Known rows, with every step that occurs
Y-P: [-1.08 -1.74 -0.24  6.74 -0.63 -0.17 -0.70 -3.28  1.65 -1.04  2.46  4.13
 -0.99  1.11 -3.46  0.61 -1.56 -0.61 -0.53  0.64 -3.81  1.07]
V-E-Q-X-P: [-2.35 -2.42  0.75  4.57 -1.64 -0.63 -2.25 -4.93  0.04  1.42  0.86  3.63
 -4.61 -4.83 -6.61 -5.40  1.99  1.06 -3.20 -0.88 -1.64 -1.41]
B-Q-X-P-E: [-2.34 -1.42  1.06  8.79  0.32 -2.12 -2.18 -2.67  1.12  1.40 -1.15  1.46
 -1.33 -1.54 -2.38 -2.20  3.96 -2.09 -3.54  1.14  1.43 -2.54]
Q-L: [ 0.22 -1.62  2.19  6.22  0.55 -0.71 -2.44 -2.60  2.79  2.25  0.88  5.19
 -0.64 -0.57 -1.88 -1.39  0.44  1.43  1.81  2.04 -2.81  0.87]
E-V-Y-P-X-Q: [-4.71 -5.29 -1.17  6.26  1.44  3.61 -0.09 -4.08 -1.45 -2.52  2.31  4.47
 -4.30 -3.10 -6.05 -1.27  1.00  1.26 -2.56  0.14 -2.16  1.59]
E-Q-X-P: [-1.16 -3.17  1.55  7.36 -1.49 -0.18 -2.12 -4.67 -1.64  0.82  0.40  3.38
 -3.26 -3.36 -5.64 -4.21  2.85 -1.56 -2.27  0.03 -2.07 -1.57]
P-E: [-1.42 -0.52  1.43  6.47 -0.21 -0.50  0.40 -2.11  3.36  2.08 -0.18  4.72
  0.45  2.64 -1.52  1.51  0.46 -1.12 -0.23  0.92  0.93  0.80]
V-X-Q: [-3.27 -1.94 -0.18  4.92  0.08  0.35 -0.67 -5.29  3.49  3.85 -0.59  4.67
 -1.97 -2.77 -5.62 -1.42  1.38  2.03  0.69 -1.11  0.20  0.03]
Y-Q: [-0.77  1.31  0.79  4.22 -0.60 -0.33 -1.92 -2.33  2.81  1.43  1.53  3.05
 -1.53 -0.09 -4.40  1.12  0.17  0.62  0.44  0.65 -0.61  0.91]
V-Y-P-E-Q: [-2.02 -1.70 -0.39  6.48 -2.55  1.00  0.53 -3.19  0.49 -2.88  1.78  6.48
 -3.77  0.56 -5.89  0.24  0.44 -3.11 -3.25 -0.15 -1.80  1.06]
V-X-P-Y-Q-L: [ 0.00 -0.74  1.24  6.71 -0.01 -0.66 -1.18 -4.18  2.38  3.81  0.25  6.37
 -1.58 -2.93 -4.06 -1.14  4.20 -2.26 -2.54 -0.89 -1.23 -1.55]
P-Y: [-0.91 -0.33  0.99  5.83  1.55  0.02  0.44 -2.75  1.28  1.39  2.32  3.55
  1.51  0.94 -1.66 -0.61  1.17  0.13  0.33 -1.22 -1.11 -0.84]
E-Q-L: [ 1.37 -0.56  3.91  6.66 -0.56 -0.73 -2.73 -2.96  0.78  2.45  0.65  4.92
 -2.46 -2.37 -4.13 -3.02  2.02  0.86  0.82  1.57 -3.48 -0.05]
P-E-V: [-1.70 -1.84  3.25  6.31  0.63  0.76  0.72 -2.81  2.49  1.89 -1.11  4.28
  0.71  1.22 -1.93  0.44  1.31  1.14 -0.62  0.46  1.00  1.88]
X-P-E-V-Y-Q-L: [-0.94 -2.66  1.42  6.56 -1.46  0.60 -1.32 -2.51  2.77  0.11 -0.43  7.26
 -4.28 -2.12 -4.47  1.52  3.95 -1.96 -4.61  2.28  0.38  2.32]
B-Q-X-P: [-2.41 -2.08  0.58  7.95  0.58 -2.41 -3.10 -3.70  0.58  0.62  0.08  0.77
 -1.92 -3.04 -3.16 -3.88  3.33 -0.60 -1.73  0.75 -0.27 -2.18]
V-Y-Q-X-P: [-3.57 -2.99 -2.29  4.40 -1.86  0.65 -2.24 -4.33  0.40 -2.25  1.77  4.95
 -4.53 -2.83 -6.72 -1.76  1.62 -1.94 -2.76 -0.07 -0.11  0.27]
X-P: [-1.59 -2.42 -0.43  7.10 -0.85 -1.51 -1.06 -4.22  2.88  0.21  1.64  4.70
 -2.54 -0.84 -3.65  0.39  1.24 -1.62 -0.55  1.06 -1.50  1.72]
Q-X: [-2.75 -3.54  0.44  5.73  0.64  0.35 -1.50 -4.12 -0.08  1.09  0.62  2.55
  0.45 -0.61 -2.82 -3.79 -0.04  0.89  0.65 -0.13 -1.04 -1.03]

Rows
[-0.72 -2.06  1.91  8.17 -1.66  1.03 -0.20 -2.49 -1.30  0.31  0.15  3.84
 -1.22  0.62 -4.15 -0.94  0.85 -2.67 -4.61  0.50 -2.06 -1.88]  Y-P-E-Q-X
[-0.09 -2.19  3.40  6.39  0.93  0.68 -1.05 -4.69  1.62  3.44 -0.80  5.78
 -1.29 -4.23 -4.26 -2.13  5.02  0.58 -2.55 -1.12 -1.33 -0.20]  E-V-X-P-Y-Q-L
[-2.14 -2.33  3.54  6.13  0.80  0.89  1.39 -4.81  2.81  3.48 -2.19  5.06
  1.25  0.10 -2.78 -1.18  2.15  0.84 -0.06 -1.21  1.32  1.13]  P-E-V-X
[-2.74 -4.72 -0.52  7.08 -0.44 -0.33 -1.64 -4.59  0.12  0.50  0.64  3.53
 -1.51 -1.77 -3.62 -2.82  1.63 -1.41 -1.66  0.41 -1.21 -0.77]  Q-X-P
[-2.19 -2.23  0.40  5.95 -1.65  0.57 -0.34 -3.35  2.70 -0.98 -0.03  6.27
 -3.94 -1.43 -5.37  2.04  3.31 -2.22 -4.31  0.91  1.57  2.82]  X-P-E-V-Y-Q
[-0.21 -0.82  1.71  8.38 -2.15 -1.08 -0.32 -3.04  1.95  1.60 -0.18  5.41
 -3.26 -0.54 -4.35  1.07  3.33 -3.86 -3.46  1.35 -0.03  0.50]  X-P-E-Q
[-3.02 -3.06 -1.54  8.04  1.30  2.18 -0.52 -2.18 -0.89  0.23  2.72  2.90
 -3.18 -0.82 -4.40  0.90  0.01 -0.95 -2.74  1.38 -2.87 -0.79]  Y-P-X-Q
[-1.05 -1.71 -0.13  7.46  0.47 -1.04  0.16 -3.42  1.65  0.69  2.30  4.77
 -0.91 -0.34 -2.62  0.42  2.74 -2.29 -2.24 -0.35 -1.34 -0.36]  X-P-Y
[-2.53 -4.15  0.08  7.85 -0.93 -0.14 -0.61 -3.38  0.77  1.34 -0.67  4.21
 -0.94 -0.13 -2.60 -0.95  2.32 -3.02 -3.56  0.91  0.59 -1.23]  Q-X-P-E
[-2.99 -4.40  0.06  5.22 -0.22  1.66 -0.31 -4.94  0.50 -3.62  2.13  5.37
 -2.34 -1.37 -5.23 -1.49 -0.17  1.55 -0.68 -0.58 -3.12  3.14]  E-V-Y-P
[-2.28 -4.13  2.02  6.37  0.37 -0.12 -0.23 -6.85  2.21  1.95 -0.90  5.24
 -1.14 -3.41 -4.73 -2.91  2.89  1.18  0.26 -1.45 -0.95  1.98]  E-V-X-P
[-2.70 -5.30  1.57  7.65 -0.22  0.84 -0.43 -3.98  0.08  1.23 -1.51  4.05
 -0.84 -1.24 -2.85 -1.83  3.07 -1.24 -3.87  0.61  0.70 -0.18]  Q-X-P-E-V
[-2.85 -2.42  2.49  6.09  0.43  1.77  0.89 -4.40  3.27  4.17 -2.80  5.11
 -0.64 -1.45 -4.25 -0.06  2.93  1.94 -1.70 -0.58  2.10  0.86]  P-E-V-X-Q
[ 0.93 -0.08  0.99  7.07 -0.18 -0.67 -1.87 -1.73  1.96  1.88  1.84  5.45
 -2.32 -1.72 -3.10  1.37  3.72 -2.17 -3.73  1.21 -1.66 -0.88]  X-P-Y-Q-L
[-2.49 -1.08  1.45  4.43 -0.59  1.62  0.16 -2.85  2.17 -0.46 -0.33  5.35
 -1.83 -0.17 -4.40  0.90  1.56  0.26 -1.92  0.10  1.93  2.43]  P-E-V-Y-Q
[-2.96 -2.81  1.32  5.16  0.16  1.43  0.85 -3.55  2.06 -0.63 -0.14  5.84
 -0.85  0.40 -3.30 -0.16  1.42  0.44 -0.82 -0.02  1.33  2.77]  P-E-V-Y
[-3.85 -5.14 -0.18  6.45  1.55  2.73  0.28 -4.57 -1.89 -3.30  2.64  4.43
 -2.49 -1.55 -4.55 -2.34  0.26  0.10 -0.91 -0.60 -3.12  2.17]  E-V-Y-P-X
[-1.95 -1.92  1.08  5.12 -0.66  0.00 -1.31 -4.27 -0.84  1.93  1.62  3.42
 -3.40 -4.58 -5.73 -5.49  3.22  0.45 -4.67 -1.94 -1.51 -2.99]  V-E-Q-X-P-Y
[-1.18 -3.43  2.33  7.72 -0.43  1.90 -0.16 -3.20  2.38  2.86 -1.87  6.31
 -1.88 -1.63 -4.16  0.57  2.22  0.80 -4.36  1.09 -1.32  0.17]  Y-P-E-V-X-Q-L
[-3.23 -3.48  1.97  4.93  1.07  1.51 -0.56 -5.95  2.52  3.32 -1.39  4.17
 -1.47 -4.05 -5.68 -2.50  2.43  4.36  0.51 -1.43  0.05  1.25]  E-V-X-Q
[-1.95 -3.53  2.29  6.65  1.30  0.40  0.61 -6.25  1.27  2.21 -0.21  5.08
 -0.06 -3.17 -3.99 -2.80  4.06  0.51 -1.13 -2.56 -0.81  0.27]  E-V-X-P-Y
[-4.72 -4.08 -3.65  6.48  0.57  2.48 -0.17 -3.46 -1.06 -2.81  3.48  4.95
 -5.08 -1.58 -5.93 -0.06 -0.04 -1.66 -2.57  0.44 -2.36  0.65]  V-Y-P-X-Q
[-3.27 -2.89  1.33  4.69 -0.39  2.40 -0.42 -2.94  0.35 -0.21 -0.98  4.41
 -1.31 -0.83 -4.42 -1.17  2.22  0.28 -2.99 -0.24  1.94  0.69]  P-E-V-Y-Q-X
[-1.52 -1.27  0.32  6.47 -1.64  0.25 -1.53 -2.16  1.06  1.69 -0.49  3.55
 -2.17 -0.76 -4.05  0.81  2.50 -2.77 -4.65  1.29  1.39 -1.29]  Y-Q-X-P-E
[-1.96 -3.81  2.92  5.46  1.39  1.48 -1.64 -5.38  2.64  4.30 -1.81  5.38
 -1.82 -4.86 -4.97 -3.04  3.08  4.60  0.28 -0.07 -0.81  0.92]  E-V-X-Q-L
